Known rows, with every way that one mark hangs from another:
feto[buposup mase[dige]]: [-32 -30 -15  11  38  37 -29   1 -16   9 -44 -11  40   9 -20  19 -23   6
 -11  47  13  -3  14 -28 -38 -25   9  -2  29 -35  14   9]
mase[dige feto]: [ 15   8 -24 -16  14  14   8 -15  20  19 -46 -34  31   6 -44  -1   1   0
   3  32  -2 -14   7 -27 -53  -8   1 -17  -3   5 -16 -21]
dovuz[buposup[tumoz]]: [-23  16 -16   2 -14   2  -2 -25   3  21 -14 -30   8   6  -3  11 -14  25
  -1  26  15  22   5  27  11 -16 -17  16 -18  26 -16 -14]
feto[buposup[dovuz tumoz] pofek[dige]]: [-37 -18  -3  13  40   4 -15  10 -12  38 -38 -10   6  56 -19 -16   3  23
   6  -7  40  16  -3 -19  -7 -34 -28  25  -5  12   3  14]
tumoz[buposup[feto]]: [ 37 -15  23 -21 -19 -31 -16   2  32  30 -17 -52 -20   3  -9  10  31  25
 -29  22 -19 -20  19  12   1  -6  -6 -16 -24  34  15 -24]
pofek[dige[buposup[dovuz]] feto nirok]: [ 40  -7  -2 -31  -3 -22 -31   3 -23  12 -28  -6  -4  31 -20  -2  15  13
  -7 -14  52 -18 -17 -13  -6 -16 -15  41 -26  -2  21   4]
dige[buposup[tumoz] mase[feto] pofek]: [-14  31   1  13  -3  -2  -2 -25 -27  19  -6 -13  10  -3 -30  -4  12  13
  -4 -14  30  30  29   5  -6  26  28  13 -33  45 -19  -6]
pofek[dige nirok]: [ 46  -7   6 -30  32 -14 -33  13   7  19 -34 -44  10  22  -9   2  15  23
 -16 -15  23 -13 -15 -19 -52 -22 -20  30 -22  -9  31 -27]
feto[buposup mase pofek[nirok]]: [-38 -35  29   3  54   0 -44  17 -23 -12 -13  37  21  -4   2   6   6   6
  -8   7  34   0 -14   0  20 -45  17  18  14 -24  43  12]
dovuz[buposup[tumoz] pofek[dige]]: [ -1  16 -20  -2  -3  -6   5 -42  11  25  -3 -62   9  26  -1  -6  -7  35
  -1   2  34  43  -1   2 -18 -12 -25  14  -9 -17   5 -21]
feto[pofek[dige[mase] nirok]]: [ 30  11  14 -33  27 -26 -24  13 -17   9 -21 -25  13  20  22 -30  31  35
   6 -44  45  11   7  -8 -35 -41  -1  42 -15 -40  29 -21]
buposup[dovuz tumoz]: [ -4   4   5  -8  -3   9 -11   6   8  44 -40  -6  -9  29 -22  12 -19   9
  11  -2  11  -2  -8  13  -4 -28 -29  26 -25  42  12   1]
feto[mase[dovuz]]: [  9 -13   2  -3  41  21 -25  18  -4  19 -33  16  -1 -12 -23  18  20   3
 -16  12  16   0   5  24 -24 -31  -5  21  -7  -9  38  -7]
tumoz[buposup[dovuz feto]]: [ 32 -22  29 -26 -10 -30 -23   9  26  54 -29 -16 -27  17 -23  15  36  27
  -3  15  -4 -31  21  17   7  -6 -10  -7 -29  44  25 -17]
dige[mase]: [ 27  10  10 -18 -15   4  -7   3 -12  14 -14 -24  15   2  11 -10  17  18
  -7  -1   7  14  22   9 -16 -34  -2  19 -10 -12  22 -27]
dovuz[buposup mase[dige] pofek[nirok]]: [-12  22  -9 -36   4   2  -2 -35   3   9   1  -1  54 -10  12  10 -23  30
  42  20  19  -5   9  -7 -10 -16  -5  27  -3 -29   2 -24]
buposup[dovuz[mase]]: [  4  -6  21 -28  -9  14 -13  34  -2  34 -15  19  29   9  -3   8   5  15
  30   5   0 -14   4  16   5 -36 -19  15 -23  26  11 -15]
pofek[dovuz feto[mase] nirok]: [-10   6 -19  -9  -4  -3 -26  26 -23 -28   4  17   9  -6 -24  23 -15  14
 -41  35  30 -12 -34  28  15 -55   1   9  -4 -48  28  12]
dovuz[mase[dige[pofek] feto]]: [-14  24  -9 -20  33  18   7  12   6  29 -12 -34  56  -8 -17   3  -1  10
  19  29  -3 -18  21  -6 -58   9  12 -13 -18  24 -32 -32]
dige[buposup mase[feto] pofek[dovuz]]: [  5  35 -10   9 -11   4   2 -13 -28  -7  12 -11  19 -17 -35 -11  30  28
  -7  19  23  14  31  -3   8  14  38  -1  -8 -21 -15 -10]
pofek[feto[mase[dige]] nirok]: [ -6  -4 -24 -24  21   0 -25  10 -14  -8 -27 -13  24   7 -10  20 -32   3
 -21  26  31 -28 -18   8 -41 -40   7  16  -3 -30  25   8]
buposup[feto[mase pofek[dovuz]] tumoz]: [-44   2   8  13  -1 -13 -23  14   5  -4  -9  -5 -10  -4 -40   4 -21  36
   3  21  19  14 -27  27  31 -47  20   0   0  -8   6  40]
dige[buposup[dovuz tumoz] pofek[nirok]]: [ -4   9  22  -4  36   1 -38  -6  -9  39 -29   1  -6  14 -14  17 -18  13
  14 -28  38 -15  -6  10   0  15   4  53 -37  50  16   2]
feto[mase[dovuz] pofek]: [ -2  -6   9  -4  59  16 -18  23  -4   5 -25  11   2 -17  -4  -7  27   3
  -4  -4  23   9  -3  38  -6 -44   6  28   6 -25  31  -2]
mase[dige]: [ 22   7 -17 -19  19  23  -4  -4  18  18 -38 -72  29   8  -8  -2 -21  11
   1  17  -5 -14   7 -14 -57 -29  -6   5   8 -19   2 -19]
dovuz[buposup pofek[feto nirok]]: [ -4  15 -11 -29 -15 -21  15 -30   1  -3  38  -4  11  -5  26   3   4  12
 -11  14  37   6 -27  22  35 -30 -20  18 -10 -25  19 -32]
dovuz[buposup[feto[mase[dige] pofek]]]: [-36  -3  -2  -9  19  -5 -25 -11   5  16 -16 -21  27 -18  -3  -3  -1  42
  30  38  25  -3  13  18  -3 -14  34  -2   7 -19  -1  16]
dige[mase pofek]: [ 19  24   8 -13  20   4  -6  16 -15  30   9 -45  21  -3  36 -12  20  25
 -11  -6  14  14  27  14 -29 -10  11  14 -19  -5  14 -42]
tumoz[buposup[dovuz feto[mase]]]: [ 17 -42  29 -17  -2 -22 -43  18  11  47 -39  19 -20  12 -28  27  30  28
 -10  22   1 -28  19  28  10 -10  10  -8 -25  33  45  14]
feto[buposup mase]: [-24 -41  13  16  23  24 -27  13 -20   3 -21  13  25   3 -11  19   5   1
 -28  36  16  11   1  -6   7 -31   4  -6  11 -13  30  -3]
tumoz[buposup[dovuz[pofek[dige nirok]]]]: [ 60 -16  14 -34  28 -28 -22 -10  17  38 -32 -20  -6  47  -6   5  25  31
 -12 -26  27 -16   7 -12 -28 -11 -27  20 -19 -28  59 -27]
feto[pofek]: [  9   5  17 -14  21   3  -3  16  12   1 -11 -48  10  -6  21 -24   9   7
  -2  -9   0  14 -15  15   2 -47   2   9   0 -11  10 -22]
feto[buposup[tumoz]]: [-34 -15   1  21  10  14  -8  -8  -6  20 -25 -16   8  24 -21  13 -16   5
 -20  24   9  17   1 -11   1 -26 -25  10  -6  30  -2  -5]
dovuz[pofek]: [ 31   2  16 -15   4  11  10 -11  25  13   2 -49   9  -5  11 -10   4   0
  -7  -5   0  17 -20  -3  -3 -32 -11   3   1 -21  29 -36]
feto[buposup[dovuz] pofek[nirok]]: [-27 -26  31  -9  49  -4 -22  17 -11  21 -21  47  14  21  -4  -8  16   6
  22  -2  29 -17  -8 -11  28 -37 -12  34   6   6  28  -1]
pofek[dige[mase[dovuz[buposup]]] nirok]: [ 29  24 -27 -29  26 -15 -17 -22 -32  34 -24  24   9  10  -6  -1  56  56
   5   0  57   3  39   1 -40  -7 -30  60 -25 -29  16 -30]
dige[buposup[feto] mase[dovuz]]: [ 29  15  23 -18 -14 -10 -20 -22 -18  28 -17   7 -25 -20 -31  -7  50  27
  14  -5  24   3  34   0   1   7   6  42 -23  23   9  -8]
nirok[pofek]: [ 30   2 -12  -3   7  24  -5  30  12  19 -15 -45  11  13 -17  12 -14  13
 -13  -2   6  -8  -8  19 -30 -21 -19  30 -13  10   6 -51]

Rows:
[ -3  16 -23  -7  13   5  15 -27   0  29 -16  35   6 -14 -41   6  61  14
   2  40  21   0  24  16   0   8 -21  13 -18  21 -18 -36] : mase[dovuz[buposup] feto]
[ 13  32 -20  -7  45  15 -30 -13  -2  -4 -13 -62  28 -10 -20  11 -40  32
  -2  19  23 -32   7 -26 -28   9  28  33  10 -42  -5  -2] : mase[dige[buposup pofek[dovuz nirok]]]
[-68  11  -1  23   3  -4  13 -14 -32   5 -11  36  14  16 -30 -21  25   3
   2   9  22  38  20  -7  19 -25   7   4  -8  27 -20   4] : dige[mase[feto[buposup[tumoz] pofek]]]
[ 35  -1  -9 -29  -6 -17 -23  -7 -18 -17 -16 -47   3  18 -13  -4  14   9
 -28 -15  45  -2 -22 -12 -18 -18  -9  32 -26 -15  17 -11] : pofek[dige[buposup] feto nirok]
[-25  -6 -22  19  30   1   7   5  -3 -13 -10 -12  27  21 -56 -22  37  25
 -18  36  23  16   0 -42   3 -25  -3 -21  23 -47 -20  -3] : mase[feto[buposup pofek[dige dovuz]]]
[ -5  22  -4 -24  37  27  -7  24   6  29  -4 -66  57  -4  16   3 -25  18
  16  15   1  -9  16   4 -56  -6   2  11 -12   1 -17 -31] : dovuz[mase[dige[pofek]]]
[  3  25 -50  12 -10  23   0  13   0   2  12 -27  17   1 -35  15 -21  49
  -9  47  18  -1   7  31   7 -17 -19  33   9 -34 -15 -38] : nirok[pofek[dovuz[buposup]]]
[-18  17  23 -17 -15 -13  -3  32  15  -4  21 -14  18 -17 -13 -15   8  39
  27  26  -6  -3 -14  18  36 -46   7  -4  -4  -2 -13   3] : buposup[feto[pofek[dovuz[mase]]]]
[-64  -7   3  27  19   3  11  -9  -6   4 -20  15  12  16 -39 -12  14  -9
  -6  16  14  26   0  -7  21 -23  -4  -6  -1  40 -19   2] : mase[feto[buposup[tumoz] pofek]]
[ -2  -4  16 -16  68   0 -32  19 -10   5 -30  45  -2 -18  -5   1  24   6
   3 -13  36  -9 -12  25 -13 -43   7  44  -7 -22  45   0] : feto[mase[dovuz] pofek[nirok]]
[-71 -12  16  10  13  12  -4  24 -20  23 -12  43  27  26 -10  -2  -9   8
  36   6  19  14  -1  17  35 -43 -21  25 -11  43 -11  15] : feto[buposup[dovuz[mase] tumoz] pofek]
[ 14  11  10 -30  -3 -19   6 -10   9  -1  24 -17   4   3  13  -1  -1  -9
 -21  -8  28  -2 -42   8   9 -40 -17   5 -15 -26  37 -27] : dovuz[pofek[feto nirok]]
[ 20 -37  26 -14 -10 -21 -36  11  11  22 -24 -15 -11  -5 -19  27  25  24
 -30  28  -4 -17  19  27   2 -11  14 -19 -17  20  38   0] : tumoz[buposup[feto[mase]]]
[-31  35  -5  14  -9  23 -12   7 -14  -5  15 -40  24 -12 -23  13 -40  28
   4  17  10  15   5  22  22  -3  11  23 -23  15 -28   8] : dige[buposup[tumoz] pofek[dovuz[mase]]]
[-16  11  19 -33  24   3 -18  29  12  75  -8 -21  33  11  -5  11  -5  34
  51  20   7 -41  13  -1 -43  13   3  11 -29  44  -8 -15] : buposup[dovuz[mase[dige[pofek]]] feto]
[-15  -1  -3  -6  24   6 -10  38 -17   7  18 -33  18  -4  21  13  -3  -3
 -45  20  28  10 -14  42 -16 -22  12  -5 -18  -7  25 -18] : dige[pofek[feto[mase]]]
[ 20  16  -2 -19  55   8 -35 -14   0  12 -23 -69  28  -7  -2   7 -22  13
   4  -5  20 -28   9 -22 -47  19  26  37  -8  -4   4 -17] : mase[dige[buposup pofek[nirok]]]
[  1  34  -3  -8  25  -3  20  -1 -11  13 -19  34   0 -11 -23 -31  69   6
  13 -13  22  18  28  18 -13 -22   1  23 -14  -1  -4 -24] : dige[mase[dovuz feto[pofek]]]
[ -9  18  -9  -9 -25  13   8  19   6 -12   0  18  35 -14 -55   6  16  16
   3  45  -7  -2   0   4  11 -30  -5 -16  -7  -1 -26 -14] : pofek[dovuz[mase[feto]]]
[ 20 -11  33 -20   4 -38  -9   9  29  13  -9 -57 -18  -6   8 -12  36  21
 -14   2  -8  -4  14  26  19 -20   9 -12 -10  25  10 -16] : tumoz[buposup[feto[pofek]]]
[-67  38 -23   5 -25   6  12   1  -9 -20  22 -11  32 -10  -3  -6 -29  46
  24  35  14  31   5  50  59 -41  -8  18   2 -12 -42  13] : feto[pofek[dovuz[buposup[tumoz] mase]]]
[ -7   3  13 -12  14 -31 -12   7  20  33 -27 -70  -9  26 -15 -23  10  33
   5 -22  19  16 -19  -3 -28 -23  -7  11 -26  30  -5   2] : buposup[feto[pofek[dige]] tumoz]
[-41 -21 -25  -3  28  10 -26   2 -34 -10 -26  21  33  18 -16  28 -27  -2
 -27  46  34 -21  -9 -19 -26 -38  -1   8  13 -29  22  14] : pofek[feto[buposup mase[dige]] nirok]
[-31  36 -20  -2   2  19   2  16 -10   9  40 -25  47 -19  16  12  -5  49
   3  53  13   7  17  35  26  -5   2   3 -10 -20 -22 -28] : dige[pofek[dovuz[buposup mase]]]
[-54 -11  20   7  -2  18   6  -4 -11  37  -1  46  22  32 -17  14 -23   6
  33  10  16  22  -3  -2  25 -32 -33  11 -12  27   5   4] : feto[buposup[dovuz[mase pofek] tumoz]]
[ -6  -4 -16   2  28  20 -16  -9 -13  17 -20  31   7 -21 -14  22  27  22
  -4  34  27   4  21  40  -1 -13 -10  29  -7 -14  21  -9] : feto[mase[dovuz[buposup]]]
[ 13   5 -16 -10  53  35  -7 -19   9  19 -33  -9  13  -6 -22  11 -15   4
   5  10  23   0   5 -10 -58 -25   2  15  21 -55  37  -2] : feto[mase[dige dovuz[pofek]]]
[ 47  14 -25  -8   3  10 -12  34 -16  31 -22 -47  12  34 -17  -8  11  39
 -13 -25  32  12  25  -2 -67 -18 -17  47 -21 -27  14 -43] : nirok[pofek[dige[mase]]]
[-23  -8   9 -11   8 -10   9 -18  -8  -3  27  11  11  16   6   3   5 -10
 -27  17  30   2 -32 -19  25 -38 -20   9   5 -21  25 -26] : dovuz[pofek[feto[buposup] nirok]]
[-24  -1  26 -22   2   2   6  31  -1  24 -16  49  30   0 -17 -18  39   2
  46  -3   8  -9  -7  23  24 -30   0   0 -25  37  -6  -7] : buposup[dovuz[mase[feto[pofek]]]]
[-23  13 -12  -6  26  -3 -24  36 -22 -10  30  -4  10  -6  -3  23 -21  19
 -47  32  39 -19 -30  35   1 -32  11   4  -6 -47  26   2] : dige[pofek[dovuz feto[mase] nirok]]
[ 19  12   7  -9 -34   0  -3 -25 -26  -5 -24   7  11 -16 -30 -13  39   4
   4  -4  13  15  31 -11  11  -3  26  11 -13  13  -3 -10] : dige[buposup mase[feto]]
[-30  24 -23  -5 -39   9  13  -8  -5 -11  13  35  45 -21 -42  14  20  37
  15  70   4   1  17  21  36 -14  -5 -12  -9  -5 -38 -14] : pofek[dovuz[buposup mase[feto]]]
[ -5  13  39 -10  17 -27 -41 -14   4  36  -5 -33 -18  -2 -21  16 -12  19
   8 -14  23 -15 -13   8   1  25  20  35 -44  73   3  -1] : dige[buposup[feto tumoz] pofek[nirok]]
[ 14   6  34 -37   3  -2 -11   1  10   9  10   9  25 -10  11   4  -1   6
  22 -15   9  -3 -19   4   0 -39 -13  23 -18 -11  33 -30] : dovuz[mase pofek[nirok]]
[-27  34 -47   9 -35  21  19  16 -10   1  16  32  41  -8 -64  21   2  42
  17  60  10  -4  18  32  23  -5 -12   9 -12  -1 -44 -33] : nirok[pofek[dovuz[buposup mase[feto]]]]
[-27  28 -33   8   8   3  19 -38   1  38 -27  36  -4   0 -54  14  31  14
   3  34  23  15  20  27   1   8 -32  22 -25  49 -30 -16] : mase[dovuz[buposup[tumoz]] feto]
[ 17 -16  37 -27   6 -36 -17  16  27  44 -22 -16 -25  15  -3 -10  39  25
  11  -3   0 -18  12  33  25 -17   1  -3 -21  33  24  -9] : tumoz[buposup[dovuz feto[pofek]]]
[-18  31 -16 -39  30   1  -5  25  -9  10  14 -40  51   3  25  11 -28   9
   1  13  22 -28  -7  16 -48 -18  -5  19 -23   3 -13 -25] : dovuz[mase[dige[pofek[feto nirok]]]]
[-58  -7  -9   2  14  33  -9  -1 -15  40 -43  17  42  41 -37  23 -41  16
  36  35  11  -9  23 -19 -28 -25 -29  18  -4  35 -22  18] : feto[buposup[dovuz[mase[dige]] tumoz]]
[ 55  16  -2 -22  25  -8 -32 -19 -32  13 -43   4  -8   6 -24 -11  45  32
   2 -35  53   1  30 -19 -46  -3  -4  68 -23 -20  28 -13] : pofek[dige[buposup mase[dovuz]] nirok]
[ 29  10   6 -14  -1  -8 -16  -3 -26 -11 -23 -57  13   4  14 -47  29  26
   5 -40  37  35  24  -8 -10 -23  25  31  -4 -37  12 -11] : feto[pofek[dige[buposup mase]]]
[ 23  18 -40 -10 -17  -3  10  21   0 -11   0 -70  11  24 -22  -7   2  31
 -49  28  25   8 -21  -5 -17 -45 -25  -4   2 -56  -4 -12] : pofek[dige dovuz feto]
[-27  10   3  -7 -28 -19  -8 -29  14  41  -5 -25  -4   1 -22  17   1  38
   9  37  11   8   0  23  21   0 -13  12 -31  55 -18  -7] : dovuz[buposup[feto tumoz]]
[  8  23  17 -20  24 -17 -12   4 -19  33   0  21  17   0  -3   1  39  16
  -8 -10  22 -12  20   3 -29   7  17  15 -39  22  16 -40] : dige[mase[feto] pofek[nirok]]
[-30  25 -15 -16 -25 -10  -5  -8  -8  -9   9  59  42 -19 -42  20  21  39
  19  56  15 -12   7  15  36 -12  -4   6 -16  -5 -23  -8] : pofek[dovuz[buposup mase[feto]] nirok]
[  0  10  22 -22 -17   6  24  -5  17   9   7  13  34 -12 -17  -1  26  -8
  22   8  -1  14 -10   2   2 -18  -4 -18 -17   9   0 -30] : dovuz[mase[feto] pofek]
[ 16 -21 -13  -6 -15   3 -26  10 -29 -20 -20 -42   8   6 -18  -1   2   7
 -40   8  43  21 -12   4 -11 -22  13  15  -8 -32  22  16] : pofek[dige[buposup] feto[mase]]
[-53  -7   6  22  27   8  -2   1  -2   3 -15 -22  10  17  -4 -14 -12   1
  -8   6  13  26  -9   0  20 -36  -9  11   7  14  -8  -2] : feto[buposup[tumoz] pofek]
[-19  18 -26 -25  -7  22   0 -11   1  12 -13 -29  61  -9   5  10 -16  37
  28  48   6  -7  26  10 -22 -12  -5  15  -2  -6 -31 -22] : dovuz[buposup mase[dige]]
[ 51  -4  16 -32  31 -14 -16 -10  19  20 -16 -47  13  18  -3  -7  12  18
  -6 -30  30   2 -25 -36 -42 -27 -18  22 -15 -39  45 -35] : dovuz[pofek[dige nirok]]
[ -9   6  33  -3   8  -9 -29  -4   4  61 -13 -26 -20  12 -28  12  -5  21
  21  -5  23 -11  -2  12   8  28  11  27 -42  77  -3   4] : dige[buposup[dovuz feto tumoz] pofek]
[  4  24 -18 -20  23  -2   9 -56  30  50   0 -21   5 -12 -22   3  15  36
  34  34  23  -5  18 -10 -26  11 -15  14   1 -13  -4 -27] : mase[dige dovuz[buposup[feto] pofek]]
